Each row was made from one small tree. Brackets hold a mark, then the marks that hang from it, in the order of their numbers. Every link used is in the known rows. Write each row's tree.
Known rows:
{z_325 {z_912 {z_500 z_768}}}: [+0.04, +5.19, +1.26, +2.48, -3.14, +1.73, -0.33, +0.02, -1.67, -0.03, +0.22, -2.99, +1.46, +1.28, +2.87, +2.94, +0.36, +0.09, +0.37, +1.03, +0.99]
{z_912 {z_500 z_768}}: [-3.56, +3.22, +1.63, +3.21, -2.49, +2.52, +0.14, +0.57, -1.12, +0.30, +0.46, -1.68, -0.42, -0.70, +3.64, +0.99, +0.30, +0.16, -0.25, -0.52, +0.55]
{z_957 z_331 {z_500 z_768 z_912} z_808}: [-4.16, +4.15, -1.24, +1.91, -3.28, +0.66, -1.27, +0.88, -1.56, -1.83, -3.56, -4.91, +0.29, -4.52, -0.91, +3.51, +1.61, +1.57, -2.25, +1.39, -1.25]
{z_912 z_325 {z_500 z_768 {z_957 z_331}}}: [-2.80, +2.22, +1.22, +2.57, -3.85, +2.94, +2.31, +2.46, -4.04, +2.13, -0.29, +0.90, -3.48, -0.16, +3.11, +3.68, +0.81, -1.56, -1.66, +0.24, -0.42]
{z_912 {z_500 z_957}}: [-0.59, +1.52, +1.67, +4.57, -2.39, +1.67, +2.32, +1.53, -2.85, +3.67, +2.92, -1.63, +0.94, +0.29, +3.40, +1.88, +0.76, -1.45, +0.76, +0.89, -0.90]
{z_957 {z_500 z_912} z_768}: [-0.28, +2.93, -1.65, +3.56, -0.92, +0.66, -0.87, +0.64, -2.43, +0.45, -0.56, -5.27, +1.05, -0.25, -0.10, +1.89, +1.58, +0.74, +0.88, +1.00, -1.29]
{z_957 z_768}: [+0.54, +0.36, -1.01, +2.59, -1.68, +0.95, +0.02, +0.26, -2.20, +1.47, +0.43, -2.28, +0.28, +0.03, +0.72, +1.76, +1.69, -0.21, +2.24, -2.17, -0.09]
{z_957 z_331 {z_500 z_912} z_768 z_808}: [-0.04, +2.68, -2.65, +2.27, -3.03, +0.70, -1.31, -0.32, -3.71, -0.62, -2.67, -7.14, -0.16, -1.69, -3.32, +2.83, +2.91, +0.97, -0.27, +0.27, -1.96]
{z_768 {z_500 z_912} z_957}: [+2.07, +1.70, -2.40, +3.68, -2.20, +1.23, +0.22, +3.53, +1.31, +1.95, +2.51, -3.62, -1.98, -1.09, +0.65, +0.20, +0.49, -2.30, -1.70, +2.34, +2.04]
{z_912 z_325 {z_500 z_768 {z_957 z_808}}}: [-5.49, +3.50, +3.31, +1.79, -5.66, +0.82, +1.40, +0.95, -2.63, +1.10, -1.42, -0.42, -0.82, +0.87, +2.61, +2.32, +0.78, -2.95, -2.91, +0.26, -2.20]
{z_500 {z_957 z_331}}: [+0.18, -0.80, -0.49, +3.07, -1.42, +1.48, +2.60, +1.78, -2.82, +2.74, +0.62, -0.20, +0.14, -3.04, +0.99, +3.58, +0.87, -1.30, +0.32, +0.16, -0.59]
{z_500 {z_912 z_325}}: [-2.22, +1.23, -1.15, +1.46, -1.64, +0.69, +0.53, +2.46, -0.04, +1.79, +0.89, -0.35, -1.54, -1.67, +0.03, +1.28, -1.23, -2.25, -0.58, +0.32, +0.32]
{z_768 z_500 {z_957 z_331 z_808}}: [+4.03, +0.84, -3.02, +1.15, -5.62, +1.68, +0.27, +1.67, +0.09, +2.09, +0.28, -4.46, -4.21, -0.07, -0.59, +0.24, +2.43, -1.61, -2.41, +1.33, +1.16]
{z_768 {z_957 z_500 z_808}}: [+2.68, +2.59, -1.25, +0.55, -4.20, -0.73, +0.46, +0.61, -0.26, +2.03, -1.84, -4.46, -1.12, +3.06, +0.52, +0.81, +2.10, -0.06, -2.48, +3.03, -0.38]
{z_768 {z_500 {z_912 z_325}}}: [-1.26, +2.42, -1.88, +2.94, -3.25, +1.75, +0.05, +3.77, +0.84, +0.89, +2.29, -1.63, -3.45, -1.33, +1.64, +0.03, -1.00, -2.40, -1.30, +1.47, +0.21]
{z_912 z_325 {z_500 {z_957 z_331}}}: [+0.69, +1.49, +0.34, +2.15, -3.93, +3.45, +2.62, +2.24, -4.44, +4.41, +1.67, -0.06, -4.12, +0.95, +1.41, +2.34, +0.82, -1.58, -0.85, +0.80, -0.59]
{z_768 {z_500 {z_912 z_325}} z_957}: [+2.22, +2.24, -2.70, +1.97, -3.42, +1.45, +0.73, +4.33, +1.11, +2.36, +2.19, -1.55, -5.10, +0.58, +1.07, -0.32, +0.31, -3.44, -2.52, +2.26, +1.99]
{z_768 {z_500 z_912} {z_957 z_331}}: [+3.46, +1.09, -3.62, +3.50, -2.42, +2.43, +0.71, +3.96, +0.20, +2.02, +2.03, -3.73, -3.67, -2.39, -0.34, +0.64, +1.29, -1.55, -1.75, +1.83, +2.50]
{z_325 {z_912 {z_500 {z_957 z_768 z_808}}}}: [+1.53, +3.59, +1.82, +2.65, -5.34, +0.20, +0.45, -0.92, -5.29, +2.37, -0.92, -5.32, +3.51, +4.02, -0.83, +3.85, +2.60, -2.52, +0.79, +0.87, -3.02]
{z_500 z_957}: [-1.10, -0.53, +0.70, +3.61, -1.01, +0.08, +2.11, +1.52, -1.50, +2.60, +1.05, -0.14, +1.84, -1.77, +3.00, +2.80, +0.22, -1.90, +0.58, +0.33, -1.16]

Write each row's tree:
[+1.65, +1.56, -3.78, +2.41, -3.79, +2.70, -0.56, +2.51, -2.57, +0.87, +0.86, -3.59, -4.82, -1.02, -1.29, +1.03, +1.17, -1.79, -0.05, -0.85, -0.08] -> {z_957 z_331 {z_768 {z_500 {z_912 z_325}}}}
[+2.12, +1.95, -2.24, +1.30, -4.49, +1.35, -0.94, -1.09, -3.95, +0.56, -3.11, -5.93, -1.45, +1.31, -1.73, +2.40, +3.26, +1.42, +0.12, +0.03, -2.36] -> {z_957 z_331 z_500 z_768 z_808}
[+0.59, +2.63, -0.79, +1.45, -4.23, -0.30, -0.92, -1.32, -2.46, +0.20, -2.27, -5.57, +0.22, +2.74, -0.02, +1.76, +2.62, +0.98, +0.35, +0.32, -3.01] -> {z_957 z_500 z_768 z_808}
[+0.16, +1.83, +0.84, +2.83, -3.71, +1.80, +1.93, +1.06, -5.15, +3.84, +1.17, -0.60, -1.77, +3.49, +1.94, +1.83, +1.42, -2.37, +0.55, -0.48, -1.58] -> {z_912 z_325 {z_500 {z_957 z_768}}}
[+1.62, +2.87, +1.49, +3.56, -2.55, +0.50, +1.56, +0.57, -3.29, +3.51, +1.90, -2.96, +2.61, +2.02, +2.60, +3.49, +0.35, -1.90, +0.37, +2.87, -0.72] -> {z_325 {z_912 {z_500 z_957}}}
[+1.95, +2.64, -2.88, +1.01, -3.56, +0.28, -0.28, +2.11, -1.18, +1.78, -2.10, -5.64, -1.75, -1.52, -2.51, +2.24, +2.60, -0.11, -3.20, +3.11, +0.33] -> {z_768 {z_957 z_331 {z_500 z_912} z_808}}
[+1.12, +2.20, -0.35, +2.06, -2.50, +3.21, +0.73, +1.81, -2.24, +1.74, +0.22, -1.96, -3.62, -0.21, +1.52, +1.66, +2.02, +0.32, -1.83, +0.05, +2.67] -> {z_912 {z_500 {z_768 {z_957 z_331}}}}
[+0.04, +2.05, -2.48, +4.70, -2.10, +1.52, -0.87, +1.48, -0.90, +0.41, +1.65, -4.69, -0.26, -2.24, +0.41, +0.35, +1.01, -1.39, +1.26, -0.05, -0.24] -> {z_957 {z_768 {z_500 z_912}}}
[-3.02, +3.82, +1.38, +1.39, -3.97, +2.77, +0.33, +1.62, -1.14, +0.81, +0.55, +0.16, -3.25, +1.58, +3.80, +0.79, -0.34, -0.92, -1.29, -0.30, +0.91] -> {z_912 z_325 {z_500 z_768}}
[+2.13, +3.38, -2.11, +1.19, -2.21, -0.03, +0.43, +3.61, -0.14, +2.73, +0.07, -2.11, -3.92, +2.28, +0.45, +0.93, +0.38, -1.38, -3.13, +3.09, +1.27] -> {z_768 {z_957 {z_500 {z_912 z_325}}}}
[-5.51, +2.97, +3.40, +3.71, -4.50, +1.11, +1.28, +0.30, -2.48, +0.97, -1.20, -1.90, +2.36, -1.27, +2.77, +2.81, +1.09, -1.65, -1.28, +0.17, -2.05] -> {z_912 {z_500 z_768 {z_957 z_808}}}
[-4.70, +1.50, +0.45, +1.82, -3.60, -1.15, +1.89, +2.62, -1.18, +2.11, -0.84, -0.48, +1.04, -2.49, -1.29, +2.92, -0.23, -4.02, -2.24, +0.94, -2.48] -> {z_500 {z_912 z_325} {z_957 z_808}}
[-0.81, +1.30, -0.89, +0.16, -3.80, +1.23, +0.55, +1.09, -0.46, -0.16, -3.03, -1.71, -1.78, -1.52, -0.79, +2.77, +2.00, -0.15, -2.50, -0.82, +1.42] -> {z_500 {z_768 {z_957 z_331 z_808}}}
[-4.30, +2.31, +1.91, +3.25, -4.36, +2.34, +1.05, +0.53, -3.77, +1.12, -1.72, -2.57, +0.61, -2.43, +1.23, +3.60, +2.28, -0.93, -1.51, +0.11, -1.73] -> {z_912 {z_500 z_768 {z_957 z_331 z_808}}}
[+2.15, +3.27, +0.31, +2.21, -5.48, +1.32, +1.44, +0.04, -4.37, +2.55, -0.01, -4.75, +1.63, +0.19, -0.85, +4.50, +2.32, -1.87, -0.36, +2.29, -1.83] -> {z_325 {z_912 {z_500 {z_957 z_331 z_808}}}}
[-5.40, +1.36, +0.36, +2.57, -1.64, +1.54, +1.74, +3.49, -2.38, +0.62, -2.06, +1.42, -0.56, -4.49, +0.23, +4.85, -0.38, -2.24, -1.99, -0.01, -0.07] -> {z_500 z_768 {z_912 z_325} {z_957 z_331}}
[-0.19, +1.09, +0.05, +3.04, -4.77, +2.14, +1.27, -0.34, -6.08, +2.88, -0.35, -4.46, -0.16, +0.02, -1.14, +2.88, +3.46, -1.04, +0.45, -0.89, -2.60] -> {z_912 {z_500 {z_957 z_331 z_768 z_808}}}
[-2.69, +5.11, +3.32, +2.73, -5.27, -0.23, +0.63, -0.14, -2.80, +0.14, -1.89, -3.42, +3.86, +0.20, +1.56, +4.71, +1.17, -2.08, -1.00, +1.97, -2.07] -> {z_325 {z_912 {z_500 z_768 {z_957 z_808}}}}
[-5.26, +3.11, -0.18, +1.65, -1.48, +0.71, -0.12, +2.43, +0.06, -0.55, -1.17, +0.47, -0.87, -3.11, +1.10, +2.26, -1.74, -1.46, -1.48, -0.74, +0.69] -> {z_500 z_768 {z_912 z_325}}
[-3.01, +1.01, -0.84, +1.11, -4.02, +0.26, +1.80, +2.55, -2.71, +1.96, -1.39, -1.29, -0.57, -3.63, -2.42, +4.04, +0.30, -3.37, -2.29, +0.90, -2.02] -> {z_500 {z_912 z_325} {z_957 z_331 z_808}}
[+0.97, +0.44, -0.03, +4.32, -2.64, +2.96, +1.64, +0.61, -6.44, +3.45, +1.30, -2.88, -0.48, +0.60, +0.53, +2.64, +2.68, -0.61, +1.37, -0.90, -0.93] -> {z_912 {z_500 {z_957 z_331 z_768}}}
[-2.89, +0.96, +0.11, +2.58, -1.49, +0.21, +2.12, +3.16, -1.77, +2.49, +0.97, +0.77, +0.06, -2.54, +0.79, +3.12, -0.90, -3.50, -1.35, +0.73, -1.12] -> {z_500 {z_912 z_325} z_957}
[-6.80, +1.47, +0.69, +3.33, -2.60, +0.50, +0.86, +1.49, -1.62, -0.55, -3.16, -1.69, +3.06, -7.14, -1.56, +5.01, +0.84, -1.78, -1.94, -0.17, -1.85] -> {z_500 z_768 z_912 {z_957 z_331 z_808}}
[+3.41, +2.37, -3.23, +2.16, -1.10, +0.75, +0.45, +2.85, -1.69, +2.05, +0.01, -4.22, -2.66, -1.31, -1.02, +1.79, +1.36, +0.68, -2.20, +2.80, +1.59] -> {z_768 {z_957 z_331 {z_500 z_912}}}
[-3.20, +4.29, +0.95, +1.87, -3.90, -0.20, -0.62, -0.08, -0.10, -1.70, -3.59, -3.74, +0.92, +0.37, +2.62, +2.64, +1.22, +1.11, -1.49, +1.48, -1.76] -> {z_957 {z_500 z_768} z_808}
[+0.47, +3.44, +1.90, +2.83, -5.16, +0.33, +0.90, -0.30, -3.15, +2.66, +0.33, -4.21, +3.37, +2.19, +0.55, +3.81, +1.45, -2.60, -0.50, +2.75, -2.48] -> {z_325 {z_912 {z_500 {z_957 z_808}}}}
[+0.91, +3.66, -1.59, -0.23, -4.10, -0.82, -0.02, +2.39, -0.14, +2.18, -1.91, -3.49, -3.21, +2.25, -1.24, +1.04, +1.24, -1.80, -4.45, +3.46, -0.29] -> {z_768 {z_957 {z_500 {z_912 z_325}} z_808}}
[-2.81, +2.38, -0.97, +1.14, -2.91, +0.59, -0.25, +2.15, -0.07, -0.40, -3.28, -2.73, -0.18, -4.18, -3.03, +3.29, +1.46, -0.75, -3.46, -0.27, +1.38] -> {z_500 {z_768 {z_957 z_331 z_808}} z_912}
[-2.67, +3.12, -1.16, +2.38, -2.90, -0.38, -0.74, +0.62, -0.40, -0.30, -1.52, -5.64, +1.40, -1.96, -0.74, +1.34, +0.92, -0.07, -1.02, +2.62, -2.29] -> {z_957 {z_500 z_912} z_808}
[-2.12, +0.57, -0.24, +3.12, -1.57, +0.02, +1.60, +2.60, -3.87, +2.34, -0.41, -0.24, +0.54, -0.39, -0.75, +3.16, +0.27, -3.40, -0.22, -0.74, -1.49] -> {z_500 {z_912 z_325} {z_957 z_768}}
[+2.32, +2.83, -1.94, +2.70, -0.60, +0.14, +0.29, +2.53, -0.33, +2.05, +0.26, -3.55, -1.04, +0.06, +0.79, +1.25, +1.11, -0.21, -2.02, +3.15, +1.39] -> {z_768 {z_957 {z_500 z_912}}}
[+5.79, +1.86, -2.73, +1.51, -2.14, +1.78, +1.01, +1.98, -1.56, +2.67, -0.10, -3.53, -3.90, +1.71, +1.20, +1.99, +2.33, +1.34, -1.62, +2.14, +1.88] -> {z_768 {z_957 z_331 z_500}}
[-3.55, +1.09, -0.04, +1.91, -3.91, -0.64, +0.95, +1.50, -3.35, +1.50, -1.99, -2.12, +1.32, -0.93, -2.49, +3.26, +1.38, -4.01, -1.14, -0.43, -3.00] -> {z_500 {z_912 z_325} {z_957 z_768 z_808}}
[-1.48, +1.30, +1.58, +3.33, -4.28, +1.21, +1.12, -0.45, -4.65, +2.40, -0.34, -3.98, +1.76, +1.73, +0.44, +2.23, +2.68, -1.97, +0.62, -0.76, -2.85] -> {z_912 {z_500 {z_957 z_768 z_808}}}
[+0.60, +3.29, -1.62, +1.58, -3.14, -0.99, -0.43, +1.52, +0.00, +1.10, -1.65, -5.24, -0.11, -0.06, -1.20, +1.36, +1.59, -0.71, -3.15, +3.04, -0.59] -> {z_768 {z_957 {z_500 z_912} z_808}}
[+2.97, +5.14, +0.95, +1.64, -3.55, +0.97, -0.38, +0.94, -1.30, +1.18, -0.09, -2.63, -0.15, +3.54, +2.03, +2.84, +1.01, -1.09, -1.34, +1.94, +2.50] -> {z_325 {z_912 {z_500 {z_768 z_957}}}}
[-1.26, +1.77, -1.89, +0.56, -2.13, +1.41, +0.40, +3.84, -0.69, +0.88, -1.88, +0.53, -4.05, -2.24, -1.01, +2.73, +0.12, -1.43, -3.41, +0.12, +2.93] -> {z_500 {z_768 {z_957 z_331}} {z_912 z_325}}
[-0.41, +1.81, -3.31, +3.16, -4.52, +2.02, -1.14, +0.92, -1.84, -0.26, -1.06, -6.29, -0.95, -3.00, -3.37, +1.91, +2.62, -0.83, +0.07, -0.70, -1.18] -> {z_957 z_331 {z_768 {z_500 z_912}} z_808}
[-0.80, +3.23, -1.07, +1.69, -2.19, +0.21, -0.05, +2.66, -0.77, +1.14, +0.28, -2.32, -2.56, -0.08, +1.10, +1.34, -0.56, -0.68, -1.71, +2.76, -0.39] -> {z_957 {z_500 {z_912 z_325}}}
[-4.21, +4.01, +0.42, +3.67, -0.49, +0.44, -0.72, +1.60, -0.34, -1.30, -1.75, -2.77, +1.57, -2.52, +2.43, +2.71, +0.19, +1.14, -0.98, +1.83, -0.27] -> {z_957 {z_500 z_768 z_912}}
[-6.51, +2.35, +1.26, +3.19, -1.28, +0.25, +1.43, +3.43, -1.44, +0.49, -1.35, +1.83, +1.00, -3.59, +1.81, +4.09, -1.26, -2.72, -2.26, +0.11, -1.11] -> {z_500 z_768 {z_912 z_325} z_957}
[-1.88, +1.06, -0.34, +6.08, -1.56, +0.82, +1.40, +3.41, -0.32, +1.92, +2.47, -2.43, +1.46, -3.74, +2.15, +1.88, +0.24, -3.03, -0.53, +2.18, -1.17] -> {z_768 {z_500 z_912 z_957}}
[+2.75, +1.75, -1.73, +1.56, -5.17, +0.85, +0.24, +1.50, +1.31, +1.54, +0.58, -4.04, -2.53, +1.14, +0.99, -0.42, +1.54, -2.14, -1.89, +1.90, +0.45] -> {z_768 z_500 {z_957 z_808}}
[-0.66, +1.85, +0.64, +0.94, -5.73, +2.10, +1.93, +1.35, -4.53, +3.48, +0.11, -1.91, -3.19, +0.47, -0.69, +2.30, +1.24, -2.35, -1.81, +0.97, -1.73] -> {z_912 z_325 {z_500 {z_957 z_331 z_808}}}
[+4.42, +2.74, -0.30, +3.35, -3.49, +2.07, +1.19, -0.06, -6.86, +2.70, +0.79, -4.00, +0.70, +2.10, -0.04, +4.66, +2.59, -1.22, +1.83, +0.79, -0.76] -> {z_325 {z_912 {z_500 {z_957 z_331 z_768}}}}
[+0.36, +3.60, -1.73, +2.23, -2.06, +0.47, -0.79, +1.34, -2.78, +1.01, -0.72, -3.69, -1.96, +2.05, -0.05, +1.67, +0.96, -0.21, -0.48, +1.08, -1.51] -> {z_957 {z_500 {z_912 z_325}} z_768}
